What can hang from each mark
vizi: fison sofodot tebuz
dinato: sofodot tebuz varap
sofodot: litur madagi tige
tebuz: litur tige
madagi: sofodot
litur: sofodot tebuz

Each row was made from one small tree. The marks that hang from a mark follow it in brackets, in alphabetical order. Every link used is in the known rows. Write each row's tree.
In the rows, 128 means zero.
Known rows
sofodot(madagi): [125 114 132 123 160 126 123 122  94 140  93 117 113 104 141 129 121 114
 128 139 114 125 135 122]
dinato(sofodot(litur(tebuz) madagi)): [131 111 113 138 158 128 194 142 135 164  56 117 114  50 100 127 165  45
  66 169  93 128 124 170]
dinato(sofodot(litur madagi) varap): [118 137 135 133 149 146 156 128 116 148  82 103  85  76  82 109 138 111
  75 171  96 153 155 192]
madagi(sofodot(litur(tebuz) tige)): [147  56 184  96 160  82 158 132 166 141  74 129 178 107  95 126 188  46
 121 121 109 126 134 119]
sofodot(litur madagi): [118  89 107 109 142 124 162 127 111 140  79 108 130  94 121 146 154  86
  93 141  91 138 130 139]
dinato(sofodot(tige) varap): [149 118 189 113 188 108 113 103 121 142 147 120 109 111 111  87 124 104
 113 154 132  98 182 125]
tebuz(litur(sofodot)): [142  91 142  88 134 117  62 135 140 150 143 118 127 109 151 106 100 137
 191 113 150 117 130  91]
dinato(sofodot(litur tige)): [146  67 139 105 185 100 164 103 141 146 121 119 163  97 127 113 172  46
  76 149 117 101 163 104]
tebuz(litur(sofodot(madagi tige))): [155 116 116  86 149 131  92 119 150 156 115 108 152 128 150 138 127 108
 159 103 101 129 111 117]
tebuz(litur(sofodot(madagi)) tige): [135 168 105 139 126 131  69 146 120 137  78 106 113 112 160 135 113 192
 161 120  98 152  92 141]
sofodot(litur madagi tige): [135  85 115  94 161 105 167 111 130 143  85 103 170 118 127 161 182  55
  77 128  74 130 129 129]
madagi(sofodot(tige)): [145  63 200 103 175 100 108 109 131 123 117 129 158 136 136  96 142 103
 157 115 139 107 150  74]
vizi(tebuz): [146  98 179 144 162 115 124 125  84 120 148 107 110 114 110  92  88  97
 161 130 125  98 158  84]
dinato(sofodot(madagi) tebuz(litur tige)): [155 178  89 171 129 135  51 146 104 127 103 122  82  92 181 126 119 162
 142 172  82 140  99 127]
tebuz(litur): [156  87 133 105 154 105  61 147 117 138 151 118 117 107 166 117 109  92
 165 134 128 111 141 104]
vizi(fison sofodot(madagi tige)): [144  69 180 163 123 109 118  75 149 151  59 145 171 104 158 111 177  89
  91 120  98 130 167  81]
madagi(sofodot): [126  66 193 122 156 118  98 129 112 122 104 133 123 113 129  79 119 143
 168 129 157 119 149  86]
vizi(sofodot): [132  24 165 150 143  99  98 113 135 139 110 140 129 114 140 107 140  99
 144 138 137 122 171  52]
litur(sofodot(tige)): [141  78 165  73 165  92 115  93 131 149 131 120 166 131 134 114 139 132
 162 101 149  97 145  62]
sofodot(litur(tebuz) madagi tige): [146  95 119 103 163  90 182 124 146 156  61 108 165  99 107 175 196  19
  79 132  65 123 118 152]
dinato(sofodot(litur) varap): [125 101 165 116 153 120 138 127 116 144 122 114  94  81  83  89 134 112
  96 167 128 131 175 155]
sofodot(litur(tebuz) madagi): [129 102 113 116 142 102 175 141 131 155  55 115 130  73  99 162 175  52
  89 145  84 133 117 162]
tebuz(litur(sofodot) tige): [144 131 134 124 130 101  51 145 125 132 113 114 126 113 165 119 111 189
 183 113 126 129 115 103]
dinato(sofodot(madagi tige) tebuz varap): [143 153 151 115 151 124  91  96 112 142 131 122  95 112 118 119 130 145
 131 166 103 122 145 137]

Which tree is each row?
[127 174 139 148 141  99 131 140 117 147  34 118 117  91 120 144 141 185
 141 124 106 133  89 141] : litur(sofodot(madagi) tebuz(tige))
[133 138 171 130 147  74 112 137 123 143  71 126 126  90 123 122 138 178
 163 119 137 112 108 110] : litur(sofodot tebuz(tige))
[160  87 144  71 153 102  72 120 151 151 151 113 162 131 156 122 124 103
 178 100 131 107 129  82] : tebuz(litur(sofodot(tige)))
[128 108 145  86 157 120 132  96 129 151  92 115 158 124 131 132 144 135
 143 107 121 117 122  98] : litur(sofodot(madagi tige))
[134 113 167 122 156 102 156 142 139 158 102 116  93  59  68 106 145  74
  95 169 117 124 162 179] : dinato(sofodot(litur(tebuz)) varap)
[129 107 177 145 142  83 139 160 139 120  39 127 141  92 104 121 172 128
 124 137 106 144 110 136] : madagi(sofodot(litur(tebuz(tige))))
[136 134 142 155 148  94  77 120  88 124 124 138 102  92 165  95 132 184
 147 171 130 102 132  76] : dinato(sofodot tebuz(tige))
[137  40 178  90 157  99 147 116 149 126  95 119 178 130 114 107 172  84
 123 117 116 131 148  92] : madagi(sofodot(litur tige))
[169  46 163 184 124 135  73 144 135 124 143 112 113 118 128  94  97  61
 178 128 102 137 162  65] : vizi(sofodot tebuz(litur))
[119 139 117 120 119 141 124 121 112 148  99 115  73  84  87 119 143 153
 104 181  99 152 137 165] : dinato(sofodot(litur madagi) tebuz varap)
[142 120 149  96 160  99 147 111 150 163  68 115 155 109 111 146 158  99
 138 108 111 110 108 120] : litur(sofodot(madagi tige) tebuz)
[155 122 108  74 112 122  52 111 146 152 131 117 144 129 158 150 135 146
 190 113 102 131  97  93] : dinato(tebuz(litur(sofodot(madagi tige))))
[122 127 145 109 142 118 140 130 129 167  60 123 119  86 104 131 133 133
 154 123 129 122 108 131] : litur(sofodot(madagi) tebuz)
[123 150  87 159 124 123 130 126  97 129  64 119 106  84 139 136 165 167
  92 180  81 148 107 132] : dinato(sofodot(litur madagi) tebuz(tige))
[126  61 182 109 142  98 153 150 150 139  61 128 142  87  91 114 166  75
 134 135 125 133 131 129] : madagi(sofodot(litur(tebuz)))
[138 128 110 103 127 146  80 137 134 155 102 109 113 106 144 123 103 144
 171 117 121 140 110 125] : tebuz(litur(sofodot(madagi)))
[152 131  92 137 128 148  57 136 118 147 133 126  83  87 167 117 107 114
 152 172 107 128 113 119] : dinato(sofodot(madagi) tebuz(litur))
[130 144 111 152 143  88 165 155 120 139  25 109 125  82 119 174 181  98
  82 147  62 148 100 176] : sofodot(litur(tebuz(tige)) madagi)
[157 106 164 123 128 138  80 142 118 136 157  97 112 115 114  90  73 128
 205 107 136 122 134  95] : vizi(tebuz(litur(sofodot)))
[128 149 147 139 123  98  90 129 102 125 110 121  87  87 106 115 147 196
 115 181 105 140 145 139] : dinato(sofodot(litur) tebuz(tige) varap)
[134 170 165 151 137  99  55 122  89 122 129 131  67  97 126  95 114 220
 149 178 125 121 148 122] : dinato(sofodot tebuz(tige) varap)
[149 107 169 106 176  84 165 123 157 155 109 114 126  80  69 123 172  43
  81 157 100 112 163 169] : dinato(sofodot(litur(tebuz) tige) varap)
[151 127 151  89 110 101   4 140 115 135 175 120  74 117 135 125  99 156
 203 149 124 133 148 123] : dinato(tebuz(litur) varap)
